What can hang from each mark:
U: G
S: G
Z: B
D: S
C: G K
K: V
B: Z
G: C S U Z

Every row comes from one small tree of marks. The marks that hang from a mark follow it in brackets, in alphabetical order. Every link used is in the known rows. Which tree was each row made from?
Known rows:
S(G(C U Z(B))): [ 0.08  0.18  0.28  0.39 -0.40 -0.24  0.05 -0.11 -0.13  0.40  0.00  0.23
 -0.30  0.23  0.14 -0.03 -0.07]
G(C(K(V)) S U Z(B)): [ 0.31  0.10  0.10  0.05 -0.47  0.00  0.12 -0.30 -0.09  0.08  0.06  0.15
 -0.13  0.39  0.16 -0.05 -0.29]
S(G(C)): [-0.01 -0.15  0.11  0.13 -0.20 -0.16  0.08  0.22 -0.09  0.38  0.10 -0.02
  0.07 -0.18 -0.21  0.02 -0.04]
S(G): [-0.25 -0.19  0.09 -0.10 -0.16 -0.24  0.08  0.24  0.00  0.38  0.02  0.05
  0.18 -0.15 -0.23  0.15  0.07]
C(G(Z) K(V)): [-0.07  0.01 -0.15 -0.13 -0.18 -0.25 -0.02  0.06  0.10 -0.27  0.00 -0.04
  0.25  0.12  0.11  0.16 -0.04]
D(S(G(C U))): [-0.15 -0.35  0.16  0.28 -0.19  0.00 -0.12  0.15 -0.23  0.52 -0.16  0.35
  0.06 -0.01 -0.22  0.03 -0.06]
U(G(C Z(B))): [ 0.02  0.07  0.21  0.41 -0.35 -0.24  0.00  0.16 -0.08 -0.01  0.36 -0.16
  0.04  0.12 -0.02 -0.26 -0.10]
C(K): [-0.16 -0.27 -0.11 -0.40 -0.12  0.02  0.09  0.26 -0.16 -0.08  0.08 -0.01
  0.54 -0.13 -0.46  0.19  0.09]
C(G(S U Z(B)) K(V)): [-0.10  0.17 -0.05  0.11 -0.32 -0.16  0.07 -0.37  0.02  0.11 -0.07  0.13
 -0.02  0.41  0.49  0.07 -0.07]
S(G(C U Z)): [ 0.15  0.18  0.13  0.29 -0.19 -0.17 -0.04  0.00 -0.13  0.54  0.04  0.23
 -0.13 -0.01  0.02  0.03 -0.08]
U(G(C(K))): [-0.01 -0.23 -0.04  0.05 -0.16 -0.06 -0.11  0.20 -0.26  0.08  0.25 -0.23
  0.43 -0.26 -0.38 -0.13 -0.10]
U(G(C(K(V)) S Z)): [ 0.31 -0.04 -0.06  0.21 -0.33 -0.11 -0.07  0.02  0.02  0.16  0.22 -0.26
  0.08 -0.03  0.03 -0.17 -0.37]
C(G(S)): [-0.34 -0.05 -0.15  0.08  0.04  0.02  0.18  0.07 -0.04  0.38  0.19 -0.15
  0.41 -0.10  0.13  0.04  0.20]
G(S U): [-0.21 -0.04 -0.04 -0.22 -0.02  0.12  0.11 -0.04 -0.13  0.58  0.23  0.22
  0.33 -0.02 -0.12  0.05  0.08]
B(Z): [-0.29 -0.26 -0.10 -0.18 -0.11  0.14  0.25  0.16 -0.13  0.12  0.37  0.16
  0.58 -0.25 -0.34  0.09  0.20]
S(G(U)): [-0.27 -0.08  0.11 -0.11 -0.09 -0.22 -0.03  0.02 -0.08  0.63  0.00  0.31
  0.11 -0.09 -0.15  0.14  0.08]
G(C(K) S U Z(B)): [ 0.28  0.14  0.04  0.21 -0.36  0.15  0.19 -0.21 -0.29  0.20  0.03  0.08
  0.03  0.25  0.06  0.00 -0.07]

Which tree is each row?
[-0.33 -0.02 -0.17 -0.16  0.06 -0.02 -0.07 -0.10 -0.25  0.20 -0.01  0.16
  0.47 -0.06 -0.02  0.16  0.19]	C(G(U) K)
[ 0.08 -0.11  0.02  0.06 -0.19 -0.06 -0.06 -0.06 -0.30  0.47 -0.12  0.16
  0.09 -0.16 -0.22  0.10 -0.06]	S(G(C(K) U))
[-0.33  0.27  0.09  0.20 -0.16 -0.21  0.05 -0.14 -0.08  0.11  0.10  0.22
  0.09  0.33  0.32  0.03  0.20]	C(G(U Z(B)))
[-0.14  0.15  0.27  0.18 -0.37 -0.32  0.06 -0.06 -0.02  0.39 -0.08  0.32
 -0.17  0.24  0.14  0.10  0.06]	S(G(U Z(B)))
[ 0.22 -0.03  0.09  0.32 -0.53 -0.18  0.05 -0.08  0.03  0.00  0.17 -0.26
 -0.05  0.20  0.14 -0.21 -0.36]	U(G(C(K(V)) S Z(B)))
[ 0.24 -0.05  0.13 -0.09 -0.52 -0.16  0.14  0.05  0.01 -0.45  0.11 -0.02
 -0.01  0.35 -0.11  0.00 -0.27]	G(C(K(V)) Z(B))
[-0.06  0.08  0.12  0.08 -0.35 -0.04  0.33  0.10  0.01  0.10  0.18 -0.05
  0.11  0.21  0.07  0.02  0.07]	G(S Z(B))
[ 0.22  0.06  0.15 -0.10 -0.45 -0.14  0.00 -0.20 -0.08 -0.18  0.08  0.25
 -0.07  0.41 -0.02  0.00 -0.28]	G(C(K(V)) U Z(B))
[-0.28  0.16  0.07  0.21 -0.21 -0.24  0.15  0.09  0.00 -0.14  0.14 -0.04
  0.16  0.24  0.26  0.02  0.21]	C(G(Z(B)))
[-0.15  0.20 -0.17  0.05 -0.01 -0.07 -0.08 -0.07 -0.20  0.11 -0.06  0.15
  0.32  0.03  0.13  0.17  0.18]	C(G(U Z) K)
[-0.29 -0.16  0.30  0.35 -0.42 -0.18 -0.02  0.10 -0.06  0.29 -0.31  0.42
 -0.11  0.31  0.05  0.13  0.06]	D(S(G(U Z(B))))
[-0.05  0.22 -0.23  0.19 -0.03  0.07  0.04 -0.19 -0.19  0.39 -0.08  0.04
  0.28  0.00  0.30  0.14  0.14]	C(G(S U Z) K)
[ 0.18  0.03  0.06  0.50 -0.43 -0.03  0.11  0.02 -0.18  0.11  0.14 -0.33
  0.09  0.03  0.07 -0.19 -0.13]	U(G(C(K) S Z(B)))
[ 0.06 -0.21 -0.09  0.20 -0.16  0.09  0.00  0.11 -0.25  0.34  0.22 -0.32
  0.37 -0.30 -0.20 -0.15 -0.13]	U(G(C(K) S))
[ 0.12 -0.28 -0.04 -0.37 -0.24 -0.06  0.02  0.13 -0.06 -0.22  0.18 -0.02
  0.29  0.02 -0.37  0.04 -0.26]	G(C(K(V)))
[-0.14  0.24 -0.07  0.29 -0.22  0.01  0.14 -0.29 -0.20  0.23 -0.11  0.05
  0.13  0.22  0.42  0.10  0.15]	C(G(S U Z(B)) K)
[ 0.23  0.05  0.22  0.14 -0.56 -0.34 -0.05 -0.25 -0.03  0.11 -0.19  0.23
 -0.36  0.33  0.14  0.06 -0.31]	S(G(C(K(V)) U Z(B)))
[-0.14 -0.48  0.15  0.28 -0.24 -0.02  0.01  0.39 -0.13  0.27 -0.13  0.09
  0.13 -0.10 -0.31  0.04 -0.05]	D(S(G(C)))
[ 0.03 -0.02 -0.01 -0.02 -0.06  0.21  0.12 -0.07 -0.22  0.60  0.31  0.15
  0.23 -0.02 -0.10 -0.07 -0.04]	G(C S U)
